What can hang from each mark
dotat: nofep
ludo: dokori
bikim: dokori reso
dokori: dotat ludo
reso: bikim dokori kabet sodo tupem
tupem: reso sodo

Every row comes from one small tree of marks. The marks that hang from a mark follow it in brackets, in alphabetical order. Every link used is in the known rows. Which tree was each row made from?
Known rows
ludo{dokori{dotat}}: [-0.048 -0.816 -1.414  1.899  1.347 -0.853  0.107 -1.130  0.716  0.886
 -1.376  1.177  0.037  2.306 -1.186  0.642 -0.879  1.381  1.533  0.955]
dokori{dotat{nofep} ludo}: [ 0.141 -1.427  0.875  1.735  2.768 -2.661  1.690 -0.016 -0.888 -1.318
  1.607  0.536  0.497  1.282 -0.735  1.679 -0.082 -2.264  0.299  1.628]
tupem{reso{kabet} sodo}: [ 1.316 -1.906  2.597  1.122 -3.002  0.557 -0.019 -0.040  1.513  2.258
 -2.109 -1.476  4.025  2.640  2.903  2.151 -0.761 -0.068  1.470  1.489]
reso{bikim kabet sodo}: [ 0.105  0.217  0.393  1.251 -2.158 -0.392  1.383  0.489  0.700  2.374
 -1.817 -0.480  3.318  1.660  2.885  3.198  0.828  0.660  3.365 -1.180]
dokori{dotat ludo}: [-0.811 -1.222  1.939  1.010  2.298 -1.825  0.238 -1.108  0.059 -1.728
  1.154  0.750  0.879  1.827 -1.590 -0.061  1.335 -0.521  0.469  1.841]
tupem{reso{bikim}}: [-1.440  0.488  2.581  1.289 -0.545 -0.276  0.318  0.521  1.062  2.237
 -2.137 -2.231  3.083  1.934  2.905  3.122 -0.469 -1.711  1.862  0.419]
dotat{nofep}: [ 1.741 -0.986  0.248  1.164  0.923 -1.339  1.187  0.746 -0.894  1.857
 -0.037 -0.420  1.715  0.028 -0.355  2.504 -2.069 -0.706  2.298  0.244]
bikim{dokori{dotat{nofep} ludo}}: [ 1.586 -2.293 -0.528  1.332  3.900 -3.721  1.513 -1.025  0.067 -1.266
  1.468  0.332  1.561  1.595  0.224  1.723  0.070 -2.225  1.173  0.428]
bikim{reso{dokori sodo tupem}}: [-2.094  1.169  0.915  1.695  1.775  0.976  2.149  0.210 -2.134  2.159
 -2.492  0.130  4.935 -0.038  2.708 -0.165 -3.508  0.770  5.915  0.689]
ludo{dokori}: [ 0.592  0.027 -1.725  1.635 -0.046 -0.361 -0.826 -1.162  0.168  3.159
 -2.296  0.580  1.170  1.613 -1.165  0.944 -1.771  2.030  3.015  0.924]
bikim{dokori{dotat} reso{kabet sodo}}: [ 1.727 -1.877  0.976  1.198  1.592 -0.812  3.357 -2.936  1.035 -1.507
  0.778  1.339  2.578  2.507  3.527  2.974  0.505  0.193  3.396 -0.347]
reso{bikim dokori tupem}: [-1.837  0.781  0.419  1.063  0.488  0.464 -0.425  3.120 -0.311  2.795
 -2.473 -2.329  4.475 -0.350  1.529  1.406 -2.578  0.185  4.360 -0.887]
bikim{reso{dokori{dotat} sodo tupem}}: [-2.735  0.315  1.268  2.020  3.160  0.586  3.128  0.277 -1.550 -0.181
 -1.555  0.656  3.829  0.676  2.687 -0.526 -2.608  0.117  4.405  0.654]
bikim{dokori{dotat} reso{sodo tupem}}: [ 0.102 -0.025  2.094  0.965  4.464 -1.491  2.199 -0.779 -0.111 -0.770
 -1.073 -0.961  3.598  0.733  3.508  1.075 -1.186 -0.350  4.334  0.164]
tupem{reso{sodo}}: [-1.209  0.118  1.033  1.448  0.000 -0.726  1.680 -1.684 -0.091  3.078
 -3.141  0.016  3.776  2.078  2.479 -0.237 -0.594 -0.636  2.642  0.741]
reso{dokori}: [-0.525 -1.338 -0.876  1.111  0.264  0.341  0.551 -0.265 -0.499  2.125
 -1.282  1.245  3.251  0.767 -1.076 -0.866 -2.019  1.630  3.479 -0.217]
bikim{dokori{dotat} reso{kabet}}: [ 2.773 -2.633  2.162  0.623  1.460 -0.251  1.867 -2.451  1.693 -2.448
  2.670  0.462  1.472  2.062  2.036  4.776  0.123 -0.291  2.495  0.056]
bikim{dokori{dotat} reso}: [ 1.207 -1.753  2.285  0.808  3.631 -1.156  1.870 -2.075  0.915 -2.223
  1.174  0.343  1.715  1.654  1.435  2.149 -0.486  0.060  2.655  0.480]
tupem{reso{bikim dokori} sodo}: [-2.785 -0.452  0.967  2.211 -1.482  0.569  0.747  2.081  0.720  3.308
 -5.243 -1.416  5.818  2.708  4.336 -0.459 -2.119  0.284  2.838  0.488]
tupem{sodo}: [ 0.828 -1.155  1.719  0.851 -0.336 -0.717 -0.466  1.153  0.161  1.845
 -2.898 -0.853  3.594  1.189  0.143 -1.232 -1.062  2.490  2.545  1.241]
bikim{dokori}: [ 2.317 -1.728 -0.080  0.052  1.499 -1.653 -0.394 -1.350  0.956  1.479
 -0.615 -0.425  3.073  0.828 -0.215  0.760 -0.610  1.151  3.391 -0.757]
tupem{reso{bikim sodo}}: [-2.458  1.228  1.448  1.792 -0.469 -0.814  1.767  0.067  0.401  3.243
 -4.015 -1.266  4.195  2.345  4.437  1.296 -0.021 -1.229  2.758 -0.002]
tupem{reso{bikim dokori sodo}}: [-3.743  0.625 -0.698  2.370 -0.661  0.124  2.445  0.099 -0.068  3.935
 -4.769  0.167  5.388  2.536  4.549 -0.343 -1.350 -0.644  3.763 -0.662]
dokori{dotat}: [ 0.184 -1.650  1.693  0.805  1.841 -1.014  0.834 -0.313  0.556 -0.825
  0.377  0.305  0.966  1.233 -1.187  0.412  0.212  0.453  0.998  0.480]
bikim{reso{kabet}}: [ 1.970 -0.833  3.171  0.789 -1.005  1.239  1.126 -1.461  0.258 -0.167
  1.963  0.148  1.595  1.156  1.117  5.042 -0.841  0.259  3.034  1.282]

Write each row's tree
[ 1.299 -1.599 -0.369  1.401  2.898 -3.031  2.081  1.448  1.129 -0.187
 -0.237 -1.361  2.050  1.307  2.566  3.809 -0.540 -1.866  1.855 -1.698]
reso{bikim{dokori{dotat{nofep}}}}
[ 2.175 -1.120  2.556  0.404 -1.772  0.364 -1.446  2.537  0.677  2.050
 -1.706 -3.065  4.178  0.196  1.434  2.169 -1.572  1.267  3.029  0.870]
reso{kabet tupem{sodo}}
[-0.670 -3.387  0.859  2.092 -1.744  1.073  1.712  0.051  1.554  0.603
 -1.999  0.463  4.039  3.470  3.011  0.278 -1.154 -0.126  0.989  0.834]
tupem{reso{dokori{dotat} kabet} sodo}
[-2.000  0.714  0.352  1.632  1.107 -2.739  1.040 -1.758  0.867  2.407
 -3.460 -1.023  5.125  3.217  4.985  0.894  1.214 -2.152  3.120  0.114]
tupem{reso{bikim{dokori{ludo}} sodo}}
[-0.871  0.342  1.363  1.703 -2.647  0.049  1.877 -0.365  1.234  3.002
 -2.562 -1.193  3.954  2.728  5.057  3.869  0.578 -1.563  2.576 -0.429]
tupem{reso{bikim kabet sodo}}
[-1.901  0.381  0.920  1.397 -0.273  0.399 -0.716  4.672 -0.170  3.188
 -4.775 -2.965  5.997  0.289  2.845 -0.500 -2.947  1.558  4.413 -0.119]
reso{bikim dokori tupem{sodo}}
[-0.580  0.340  0.852  1.556 -0.335  1.893  2.244 -0.109 -1.291  1.881
 -1.012  0.203  4.692  0.328  3.353  2.464 -2.879  0.425  5.684  0.206]
bikim{reso{dokori kabet sodo tupem}}
[ 0.871 -0.981 -2.449  2.627  1.837 -1.656  1.566 -0.027 -0.252  1.288
 -0.964  0.935 -0.317  1.730 -0.331  2.420 -2.174 -0.440  1.299  0.705]
ludo{dokori{dotat{nofep}}}
[-2.724  0.507 -1.630  1.922 -0.145 -0.325  2.139  0.920 -0.629  3.278
 -4.014  0.873  4.734  1.462  2.382 -1.114 -1.079  1.506  4.611 -1.359]
reso{bikim dokori sodo}
[ 2.009 -2.359  0.573  0.554  0.268 -1.337  0.739 -0.008  2.894 -0.845
  0.858 -1.051  2.061  2.173  2.365  4.655  1.497 -0.411  1.848 -1.920]
reso{bikim{dokori{dotat}} kabet}
[-1.048  0.482  2.116  1.111  1.698  1.552  0.745  0.740 -1.429  1.159
 -0.596 -0.814  3.868 -0.482  1.243  1.585 -3.926  0.271  4.963  1.090]
bikim{reso{dokori tupem}}
[ 3.281 -0.735  2.786 -0.006  0.796  0.292 -0.126 -0.761  0.866  0.313
  1.451 -2.387  3.468 -0.006  2.654  5.810 -1.917 -0.576  4.677  0.144]
bikim{dokori reso{kabet tupem}}
[-0.670 -0.751  0.523  1.086  0.170  0.468 -0.806  3.000 -0.706  2.949
 -3.907 -1.681  5.573 -0.062  0.876 -2.047 -3.527  2.139  4.194  0.640]
reso{dokori tupem{sodo}}
[ 0.852 -1.209  0.027  0.581 -1.208  1.439 -0.417  1.123 -0.017  2.348
 -0.054 -0.971  3.830 -0.248  0.199  2.472 -2.560  0.369  4.040 -0.575]
reso{dokori kabet tupem}
[-2.554 -0.474 -1.123  2.019 -0.145  0.252  2.405 -1.536 -0.586  3.742
 -3.891  1.483  4.994  2.231  2.555 -1.816 -1.919 -0.055  3.606  0.061]
tupem{reso{dokori sodo}}
[-1.552  2.101  1.441  0.973  0.770 -1.007  0.280  2.625 -0.420  3.073
 -3.607 -2.842  4.366 -0.071  2.877  1.275 -0.866  0.099  4.310 -0.621]
reso{bikim sodo tupem}
[-1.568 -1.636  0.507  1.897 -0.996  0.679  0.657  0.395  0.203  3.154
 -4.342 -0.129  5.429  2.429  2.394 -1.991 -2.680  0.837  2.708  1.259]
tupem{reso{dokori} sodo}
[-1.128 -0.679 -0.236  1.555 -1.912  0.310  0.139  0.232  0.348  1.237
  0.126  0.439  3.347  2.007  1.179  2.829  0.279 -0.248  2.868 -0.052]
reso{bikim dokori{ludo} kabet}
[-0.070  0.362  0.993  1.257  2.794 -2.092  1.772 -3.433 -0.774  0.164
 -0.878  1.205  3.886  2.039  2.508  0.290  0.174  0.219  4.515  1.418]
bikim{dokori{ludo} reso{sodo}}
[ 2.381 -0.987  0.670  0.891  0.187 -0.398  2.331 -2.952  0.546  0.813
 -0.123  0.844  3.706  1.787  3.551  3.350 -0.334  0.843  4.920 -0.360]
bikim{dokori reso{kabet sodo}}
[ 0.194 -1.006  1.104  1.292  3.748 -1.649  3.218 -2.578  0.241 -1.204
 -0.730  1.335  2.825  2.117  2.897  0.404 -0.038  0.503  3.619  0.067]
bikim{dokori{dotat} reso{sodo}}
[ 0.906 -1.672  0.476  0.944 -1.964  1.330 -0.761  2.614  0.126  2.719
 -2.415 -1.595  5.344  0.363  1.525  0.499 -2.892  1.798  4.000  0.192]
reso{dokori kabet tupem{sodo}}
[ 0.274 -1.299  2.545  1.014  4.106 -1.944  1.277 -2.914  0.425 -3.094
  1.917  0.780  1.711  2.268  1.029  1.740  0.670 -0.940  2.128  1.840]
bikim{dokori{dotat ludo} reso}
[ 0.612 -0.561 -0.030  1.227 -1.499 -1.065  1.640 -1.335  2.179  3.026
 -2.645 -1.418  4.955  2.976  5.999  3.944  0.692 -1.507  3.449 -1.603]
tupem{reso{bikim{dokori} kabet sodo}}
[-1.606 -1.376  1.603  1.779  2.302  0.869  2.789 -0.992 -0.601 -1.588
  0.631  1.987  1.906  1.637  0.550  0.513 -1.878  0.531  2.741  1.038]
bikim{reso{dokori{dotat}}}
[ 3.273 -1.158  3.173  0.375  0.064  0.299 -0.390  0.786  0.989  0.680
 -0.904 -2.979  4.944  0.629  3.985  3.943 -2.295  0.843  4.718  0.887]
bikim{dokori reso{kabet tupem{sodo}}}
[ 3.428 -1.727  1.858  0.337  0.039  0.148  0.941 -2.480  1.202 -0.153
  1.782 -0.131  2.629  1.378  2.075  5.082 -0.792  0.313  3.936  0.066]
bikim{dokori reso{kabet}}
[ 0.822  0.907  2.958  0.980 -0.214  0.908  1.526 -0.200 -0.749  1.239
 -0.262 -1.238  3.521  0.201  3.241  4.039 -1.561 -0.099  4.699  0.904]
bikim{reso{kabet sodo tupem}}
[ 2.581 -2.693 -0.805  1.072  3.435 -2.863  2.028 -0.239  0.610 -0.409
  0.670 -0.107  1.586  0.953  0.616  2.177 -1.081 -1.215  1.733 -0.948]
bikim{dokori{dotat{nofep}}}
